What can hang from each mark
liva: negin
loniv: nidef
nuviv: negin
zorefed: masine pana sozino
negin: fizi nidef zifa
fizi: negin
masine: negin zorefed
sozino: zorefed
zifa: negin
pana: zorefed

Each row was made from one small tree. Brackets hold a mark, then the marks that hang from it, in alphabetical order. Every link used is in the known rows. Write each row's tree.
Known rows
(fizi (negin nidef zifa)): [-3.34 -1.90  0.22  6.77  1.73 -3.69 -0.30 -1.15 -1.51 -1.56  1.92  0.93
 -1.92 -1.50 -2.39  0.25  0.60 -1.27 -1.20 -1.19 -0.80]
(liva (negin nidef)): [-0.68  1.99 -1.05  0.47  2.21 -2.99  0.96  1.55 -1.86 -1.21 -0.54  0.78
 -0.96  1.23  1.57 -0.86  0.09 -3.27 -3.78  0.28 -1.23]
(negin fizi nidef zifa): [-4.82 -1.95  1.56  1.34  0.74 -3.65  0.30  0.64 -2.81 -0.49 -1.40 -0.48
 -1.63  0.31 -0.66  0.73 -1.27 -2.14  0.72  0.16 -1.12]
(pana (zorefed (masine negin))): [ 0.88  0.33 -1.49  3.09 -0.66  0.52 -1.23  1.85  1.20  1.14 -0.08  1.00
  0.03  0.71 -0.28 -0.39  0.75  3.12 -0.33 -0.79  0.65]
(masine (negin fizi nidef) zorefed): [-1.48  2.56  1.51  0.06  0.24 -1.66  0.74  2.33 -0.55 -0.54 -2.01 -0.47
 -1.01  0.48  0.58 -0.39 -0.80 -1.28 -1.00  1.59 -0.46]
(zifa (negin fizi nidef)): [-1.37  2.19 -0.48 -0.73  0.45 -3.34  1.10  3.17  0.13  0.20  0.02 -1.38
 -2.56  1.13  1.30  0.25 -1.26 -3.85 -3.30  0.90 -0.88]
(zorefed (masine (negin nidef zifa)) pana sozino): [ 3.88 -2.48  1.91 -2.08  0.52  1.89 -0.29 -1.85  0.54 -0.59  3.04 -0.67
  2.72 -0.29 -0.63  0.73 -0.91  0.80  2.77  0.41  0.90]
(nuviv (negin zifa)): [-2.38 -0.66 -1.95  5.22  0.36 -2.28  0.08  0.90 -0.08  0.63 -0.80  0.69
 -3.03 -0.88 -1.06  1.18  1.58 -1.28 -1.70 -1.58 -1.69]
(sozino zorefed): [-2.74  1.15 -1.78 -3.52 -1.11  1.16  0.67 -1.64  0.17  0.99 -0.80  0.06
 -1.33 -0.62  1.03 -0.88  0.21  0.64 -1.80 -0.88 -0.18]
(fizi (negin zifa)): [-3.59 -2.36 -1.33  8.24  0.81 -2.00 -0.72 -1.62 -0.51 -1.02  1.36  1.39
 -2.49 -1.41 -2.94  0.07  2.24  0.07 -0.11 -1.79 -0.62]
(masine negin (zorefed pana sozino)): [ 1.57  0.03  0.03 -2.36 -0.91  2.80  0.04 -1.57  1.64 -0.34 -0.66 -0.02
  0.96 -0.33 -1.34  0.76  0.13  0.70 -0.14  1.27  0.62]
(masine (negin fizi) (zorefed pana)): [-0.86  1.07 -0.04 -2.15 -0.66  0.93  0.45  1.35  0.87 -0.07 -2.26 -0.34
  0.27  0.17 -0.57  0.55 -0.02  0.57  0.16  1.04  0.06]
(masine (negin nidef zifa)): [-1.16  1.74  1.13  6.83  1.27 -1.12  0.40  1.39  1.12  0.10  1.55  1.15
 -2.81 -0.12 -0.86  0.07  1.43  0.80 -0.38  0.03 -0.29]
(zorefed (masine negin) sozino): [ 2.65  0.38  0.75  2.31  0.13  1.49 -0.20 -1.08  1.04 -0.01  2.15 -0.18
  0.20  0.03  0.79 -1.51  1.27  0.82  1.97 -0.05  0.79]
(masine (zorefed pana sozino)): [-0.95 -2.45 -0.99 -5.80 -1.24  2.42 -0.22 -2.78 -0.26 -0.63 -1.76 -0.68
  1.52  0.04 -1.47  0.79 -1.35  0.18 -1.40  1.02  0.42]
(masine negin): [-1.09  4.03 -0.65  5.97  0.83  0.33  0.69  1.25  2.77  0.84  0.90  1.13
 -2.68 -0.33 -0.12 -0.82  2.77  1.88 -1.01 -0.51  0.40]
(masine (negin fizi nidef zifa) (zorefed sozino)): [-0.07 -1.24  2.39  0.61 -0.84 -0.66 -0.16 -1.00 -1.32 -0.93 -1.65 -0.32
 -0.45  0.24 -1.01  0.70 -0.83 -2.05  1.71  1.87 -0.70]
(liva (negin fizi nidef zifa)): [-1.74 -0.76 -0.32  1.39  1.49 -3.80  0.44  1.20 -3.44 -1.29 -1.90  0.57
 -1.13  1.54  0.77  0.12 -0.04 -4.19 -0.67  0.32 -2.02]
(loniv nidef): [-5.67  3.82 -0.88  4.49  2.47 -0.22  0.49  4.30 -1.22  0.21 -0.30  0.55
 -1.76 -0.18  1.92 -0.29  1.01 -0.34 -3.31 -1.96  0.47]
(nuviv (negin fizi nidef)): [-2.64  2.27 -0.03  0.10  1.36 -5.28  1.43  2.06 -1.37  0.32 -1.90 -0.86
 -1.30 -1.28  1.27  0.80 -0.89 -4.64 -3.11 -0.84 -1.55]

Write each row's tree
[ 0.75  1.00  0.11  1.17 -0.98  1.88 -0.09 -1.25  1.26 -0.27 -0.93  0.34
 -0.91  0.02 -0.78 -0.36  1.00  0.22 -0.39  1.23  0.20]  (masine negin (zorefed sozino))
[ 3.86 -0.95  0.72 -2.74  0.19  2.90 -0.02 -1.86  1.66 -0.08  2.51 -0.69
  2.83 -0.56 -0.03  0.15  0.10  1.50  2.34  0.08  1.38]  (zorefed (masine negin) pana sozino)
[ 2.06 -2.29 -0.46  1.75 -1.71  0.95 -1.68 -1.30  0.29  0.69 -0.67  0.57
  1.15  0.35 -0.99  0.43  0.26  1.52  2.27 -0.46  0.56]  (pana (zorefed (masine (negin fizi zifa)) sozino))
[ 2.76 -0.63 -0.07  0.75 -0.89  0.56 -1.26 -0.70  0.58  0.59  0.32  0.43
  1.50  0.24 -0.37  0.08 -0.43  1.13  0.24 -0.22  0.86]  (pana (zorefed (masine (negin nidef)) sozino))
[ 1.00  0.56 -0.67  2.31 -0.22 -0.30 -1.03  2.00  0.72  0.82  0.19  0.79
  0.31  0.81 -0.02 -0.33 -0.10  2.44 -0.85 -0.47  0.59]  (pana (zorefed (masine (negin nidef))))
[ 0.91  0.71 -0.73 -5.57 -0.65  2.43  0.59 -0.29  0.88  0.82  1.01 -0.42
  0.96 -0.39  1.53 -0.61 -0.28  1.92  0.33 -0.55  0.32]  (sozino (zorefed (masine negin) pana))
[ 2.47 -2.17 -0.67  2.59 -1.50  1.51 -1.79 -1.34  0.67  0.73  0.17  0.89
  0.87  0.40 -1.24  0.32  0.51  2.12  1.64 -0.51  0.69]  (pana (zorefed (masine (negin zifa)) sozino))
[ 1.33 -2.16 -1.36 -0.35 -1.49  1.21 -1.60 -1.60  0.04  0.73 -0.49  0.34
  1.47  0.44 -0.69  0.01 -0.38  1.49  0.12 -0.63  0.86]  (pana (zorefed masine sozino))
[ 2.09  0.30  1.17  1.20 -0.13  0.80 -0.05 -0.99  0.37  0.07  1.01 -0.66
  0.57 -0.06  1.15 -1.33  0.87 -0.11  3.03  0.05  0.58]  (zorefed (masine (negin fizi)) sozino)
[-0.15  0.43 -0.58 -1.02 -0.86  1.54  0.11 -0.02  0.15  0.75  0.73  0.13
 -1.20  0.06  1.53 -1.39  0.74  1.82  0.98 -0.69 -0.31]  (sozino (zorefed (masine (negin zifa))))
[ 1.09  0.30  2.09 -5.02 -0.32  0.06  0.65 -0.91 -0.25 -0.83 -1.56 -1.17
  2.01 -0.41 -0.35  1.09 -1.99 -2.25  0.27  1.98  0.26]  (masine (negin fizi nidef) (zorefed pana sozino))
[ 2.61 -0.87 -0.84  1.55 -1.33  1.40 -1.45 -0.96  1.04  0.87  0.02  0.64
  1.23  0.23 -0.61  0.00  0.36  2.00  0.72 -0.51  0.96]  (pana (zorefed (masine negin) sozino))
[ 0.60  0.90  0.29 -7.00 -0.38  1.05  0.89  0.13 -0.04  0.56  0.51 -0.98
  1.45 -0.43  2.00 -0.44 -1.38  0.63  0.47 -0.23  0.15]  (sozino (zorefed (masine (negin fizi nidef)) pana))
[-0.41 -0.37 -1.25 -7.40 -0.83  2.23  0.43 -0.85 -0.06  0.65  0.44 -0.77
  1.26 -0.21  1.48 -0.63 -0.94  1.66 -0.30 -0.70  0.26]  (sozino (zorefed masine pana))
[ 3.31 -2.53  2.30 -3.32  0.32  1.10 -0.09 -1.60 -0.12 -0.54  1.97 -1.19
  3.11 -0.30 -0.25  0.90 -1.19 -0.23  3.79  0.56  0.73]  (zorefed (masine (negin fizi nidef zifa)) pana sozino)
[ 0.80  0.01  0.61 -3.70 -1.27  1.72  0.24 -1.49  0.71 -0.23 -2.13 -0.71
  1.46 -0.41 -0.84  0.93 -0.32 -0.61  1.25  1.41  0.34]  (masine (negin fizi) (zorefed pana sozino))
[ 0.48 -0.49  0.37 -5.99 -0.57  1.18  0.53 -0.12 -0.37  0.44  0.60 -0.75
  1.16 -0.22  1.35 -0.07 -1.16  0.86  1.33 -0.21 -0.11]  (sozino (zorefed (masine (negin fizi nidef zifa)) pana))
[ 1.08  1.05  1.15 -2.46  1.48 -0.25  0.73  2.66  0.50 -0.13  1.74 -1.01
  1.85  0.23  1.11 -0.21 -0.93  1.19  1.00  0.09  0.68]  (zorefed (masine (negin fizi nidef)) pana)
[-0.92 -0.59 -0.85  2.62  1.86 -2.79  0.24  1.06 -2.48 -1.41 -0.41  1.23
 -1.63  1.54  0.23 -0.13  0.44 -2.86 -2.03  0.20 -1.70]  (liva (negin nidef zifa))
